Known rows, with every step that occurs:
c-k: 2.965; 1.160; 0.028; 0.204; 0.698; 4.592; 0.491; 0.495; 0.242; 4.194; 0.020; -2.680; -0.916; 3.605; 1.398; -0.703; 0.635; 0.958; 1.200
f-c-a-v-q: -0.301; -3.521; -2.912; 4.026; 1.397; -3.821; 1.615; -0.931; -0.829; 2.421; -0.207; 1.432; -2.685; -2.715; 0.679; -1.109; 0.498; 1.263; 0.652
k-c: -0.794; -2.188; -2.238; 1.443; -0.955; -3.480; -1.879; -1.547; 0.939; -1.756; -0.013; -0.653; -1.301; 2.302; -0.895; -0.268; -0.243; 1.348; -1.644
c-f-k-q-v: 0.567; -1.693; -5.340; 0.287; 1.278; -5.065; -1.369; 1.175; -0.124; 4.957; 0.329; -1.100; 1.671; 1.539; 0.300; 0.408; 1.852; -2.332; -0.169
c-a-v: -0.114; -1.038; -0.036; 1.693; 1.209; -3.484; 0.939; -0.193; -0.169; 5.578; -0.887; -0.487; 0.626; -2.467; -0.014; -1.449; 2.581; 0.437; -0.247
q-k-c-a-v-f: 0.117; 0.049; -3.017; 3.336; -0.844; -3.216; 0.598; -1.811; 0.120; 2.706; -1.582; 1.955; -2.084; -1.320; -1.511; 0.238; -0.425; -0.598; -0.204
c-k-q-v: 2.690; -0.097; -2.364; -0.766; 1.615; 4.281; -1.653; 0.683; 0.418; 2.397; 0.397; -2.335; -0.731; 5.297; 1.864; -1.022; 2.202; 0.490; -0.040
f-c: -0.875; -2.275; -2.970; 2.134; 0.231; -0.356; 1.472; 0.324; -1.163; -0.432; -0.123; 1.095; -2.364; -1.283; 1.204; -0.667; -1.339; 0.712; 0.724
a-v-c: -0.074; -1.407; 1.282; -1.133; -0.737; -7.617; 0.684; 3.275; -0.400; 1.933; 1.169; -0.590; -0.106; -0.307; -0.640; -1.077; 0.516; -0.311; -1.336
f-k-q-v-a: 1.742; -1.034; -4.797; -1.591; 0.416; -4.184; -0.037; 0.733; 0.306; 0.632; -0.232; 0.852; 1.703; 4.393; 2.276; -1.022; 0.055; -0.862; -1.687
q-v: -0.180; 1.605; -2.932; -0.080; 0.331; 3.014; -1.342; 0.350; -0.476; -2.815; 1.354; 2.126; 0.632; 3.768; -0.155; 0.902; 0.555; 0.694; -1.313
k-q-v-f-c: -1.274; -3.118; -4.046; -0.927; 1.738; -2.187; -1.718; 1.152; 0.481; -4.481; 0.421; 2.720; -0.661; 1.566; 0.956; -0.068; 1.237; -1.043; -1.782
f-c-a-v: -0.994; -3.015; -2.925; 3.173; 1.076; -2.787; 2.060; 0.111; -1.321; 3.515; -0.699; 0.874; -1.904; -2.912; 1.171; -1.611; 0.419; 0.896; 0.504
v-f-c-k: -0.144; -2.416; -1.038; 1.215; 1.214; -1.551; 2.682; 2.063; 0.756; -2.097; -0.506; 2.884; -2.257; -0.083; 1.189; 0.665; -1.656; -0.447; 0.687
c-a-v-q-k: 1.142; -0.933; -0.683; 3.354; 1.326; -4.314; 0.657; -1.916; 0.135; 4.866; -0.547; 0.838; -1.103; -2.634; -0.842; -0.448; 2.233; 0.410; 0.429
c-f-k-q: 0.603; -2.325; -4.313; 0.281; 1.100; -5.957; -0.973; 1.095; 0.030; 5.844; -0.192; -1.921; 1.389; 0.353; 0.426; 0.107; 1.603; -2.633; 0.281
f-k: 2.369; 0.422; -2.759; -0.759; -0.721; -2.318; 1.867; 1.739; -0.348; 3.026; -1.545; 0.159; 1.720; 1.661; 1.570; -0.647; -0.966; -0.694; -0.383
f-k-q-v: 1.929; -0.720; -5.195; -1.837; 0.203; -2.525; -0.179; 1.842; -0.237; 1.257; -1.110; 0.595; 1.988; 3.444; 1.939; -1.027; 0.576; -1.085; -1.665
q-v-c: -0.628; 0.405; -2.060; -0.476; -0.614; -0.325; -1.219; 0.460; 0.400; -3.478; 2.656; 3.555; 0.037; 5.631; 0.763; 0.247; -0.066; 0.039; -0.319
q-k: 1.036; 2.561; -1.752; 1.659; -0.981; 2.342; 0.883; -1.083; -0.844; 2.505; -1.099; 1.435; -1.413; -1.248; -0.670; 0.655; -1.206; -1.237; 1.192
c-a-v-f-k-q: 0.054; -2.538; -1.007; 0.664; 1.691; -6.976; 1.587; 1.241; 0.503; 4.564; -1.658; 0.967; 1.101; -2.556; 0.675; -1.307; 2.423; -0.803; -0.931

Rows:
0.471; -1.672; -1.007; -1.022; 0.036; -8.900; 1.838; 4.571; -0.032; 0.638; -1.000; 0.288; 0.776; -1.300; -1.499; 0.107; -0.126; -0.421; -3.427 : a-v-f-k-c
1.204; -1.813; 0.909; -1.414; -0.004; -6.178; 0.150; 3.559; -0.070; 3.874; 1.086; -2.245; -0.797; 1.399; 0.250; -1.759; 1.514; -0.239; -1.049 : a-v-c-k-q
-0.944; -2.844; -2.996; -0.917; 0.998; -3.012; -2.659; -0.667; 0.943; -1.679; 1.220; 1.971; -0.239; 3.476; 1.858; -1.308; 2.448; -0.977; -0.682 : k-q-v-c-a
-0.506; -2.044; 0.420; -0.347; -0.164; -9.060; 0.058; 3.099; -0.442; 3.948; 1.723; -1.427; -0.103; -0.751; -1.204; -0.551; 1.202; -1.114; -0.797 : a-v-c-f
-0.569; -1.668; -3.553; -1.520; 1.291; -0.515; -2.934; 0.125; 0.160; -2.447; 0.619; 0.580; 0.200; 2.538; 0.673; -0.473; 2.153; -0.533; -1.876 : k-q-v
1.226; -1.522; -2.981; 2.299; 0.750; 2.787; 1.671; 0.668; -0.970; 2.588; -0.060; -0.774; -2.990; 1.236; 2.154; -1.195; -0.890; 1.279; 1.539 : f-c-k
1.341; -0.846; 1.307; -1.013; -0.403; -5.382; 0.872; 3.488; -0.216; 3.860; 1.277; -1.936; -0.642; 1.490; -0.074; -1.423; 0.797; 0.101; -0.775 : a-v-c-k
0.051; -2.645; -3.589; 4.685; 1.051; -3.065; 1.994; -1.208; -1.193; 3.309; -0.648; 1.934; -3.248; -3.132; 0.446; -0.825; 0.080; 0.807; 1.161 : f-c-a-v-q-k
-0.166; -3.429; -2.214; 3.235; 0.183; -7.048; -1.671; -2.706; 1.246; 1.008; -0.104; -0.419; -1.652; 0.784; -1.340; -0.800; 1.577; 1.894; -1.726 : k-c-a-v-q
-0.154; -2.352; -1.080; 0.285; -0.877; -8.301; 0.189; 1.053; 0.980; 3.394; 1.852; 0.932; 0.312; 3.158; 1.503; -0.326; -0.289; -2.398; 2.051 : v-c-f-k
-0.866; -2.271; 1.206; 1.135; -0.604; -5.410; 0.527; -1.531; 1.575; 1.727; 1.311; 2.635; -0.685; 2.152; 2.394; -1.522; 0.418; -0.837; 2.404 : v-c-a
-0.792; -2.863; -2.179; 2.662; -0.093; -5.988; -1.262; -1.769; 0.829; 2.064; -0.483; -0.919; -0.852; 0.556; -0.942; -1.253; 1.580; 1.673; -1.890 : k-c-a-v
1.999; -1.091; -2.881; 4.518; 0.167; -4.396; -1.948; -4.421; 1.117; -1.063; 0.889; 1.855; -4.010; 0.801; -2.613; 2.251; -0.472; -0.008; 1.025 : v-q-k-c-f
0.412; -1.989; -5.057; 0.400; 1.483; -6.645; -1.222; -0.003; 0.337; 4.206; 1.130; -0.922; 1.416; 2.623; 0.537; 0.499; 1.281; -2.075; -0.153 : c-f-k-q-v-a
-0.889; 0.687; -2.271; -0.393; 0.821; 0.452; -0.305; 1.449; 0.548; -5.523; 1.073; 4.542; 0.545; 2.904; -0.419; 1.789; -0.156; -0.223; -1.605 : q-v-f
-1.458; -3.432; -4.139; -0.173; 2.078; -2.524; -1.567; 0.246; 0.700; -3.062; 0.082; 3.086; -0.552; 1.200; 1.435; -0.426; 1.941; -0.899; -1.389 : k-q-v-f-c-a
1.692; -1.231; 0.278; 0.661; 0.878; -6.140; -0.320; 1.168; -0.281; 0.073; 0.787; -0.780; -1.349; -1.600; -2.612; 0.494; 1.120; 0.918; -1.971 : a-v-q
-1.340; -0.445; -3.779; 0.612; 0.983; 0.247; 0.368; 1.581; -0.014; -5.829; 1.020; 5.055; -0.618; 2.341; 0.177; 1.512; -0.789; 0.099; -1.210 : q-v-f-c
0.175; 0.964; -3.538; -0.842; 0.527; -0.566; 0.580; 2.313; 0.404; -4.157; 0.302; 4.651; 1.394; 3.906; 0.318; 1.654; -0.646; -0.546; -1.737 : q-v-f-k
-0.795; -2.270; -0.432; -0.062; 0.810; -6.873; 2.256; 4.365; -0.788; -0.467; -0.428; 0.969; -0.812; -3.654; -1.380; 0.125; -0.183; -0.331; -2.333 : a-v-f-c
0.534; 1.158; -3.319; 2.625; -1.650; -0.106; -0.402; -2.195; -0.216; 1.369; -1.048; 0.915; -2.382; 0.329; -1.395; 0.448; -1.365; -0.331; 0.215 : q-k-c
2.164; 0.018; -0.576; 1.486; 0.380; -5.052; 0.063; 0.604; -0.713; 1.471; 0.335; -0.084; -2.077; -2.245; -2.970; 0.846; 0.501; 0.238; -1.288 : a-v-q-k
0.051; -2.879; -0.954; -0.443; 1.444; -6.080; 1.768; 4.673; -0.507; 0.850; -0.498; -0.235; -1.218; -2.384; -0.623; -0.380; 0.692; -0.404; -2.217 : a-v-f-c-k-q
2.709; 0.422; -1.309; 3.284; 0.253; -1.338; -0.563; -3.645; 0.616; -1.594; 0.568; 2.755; -3.503; 0.022; -1.779; 1.909; -0.837; -0.111; 1.425 : v-q-k
-1.409; -0.778; -3.775; 1.542; 1.299; 0.213; 0.549; 0.751; 0.208; -4.447; 0.775; 5.471; -0.578; 2.089; 0.580; 1.195; -0.163; 0.182; -0.850 : q-v-f-c-a
-0.795; -2.551; -2.833; -1.765; 0.656; -2.570; -2.892; 0.136; 0.738; -2.974; 1.589; 1.476; -0.251; 3.976; 1.456; -0.970; 1.795; -1.060; -1.120 : k-q-v-c
-1.180; -2.932; -3.093; 3.641; 0.950; -0.979; 1.761; -1.282; -0.715; 2.341; -0.650; 1.797; -2.044; -1.870; 1.995; -1.310; -0.070; 0.788; 1.637 : f-c-a
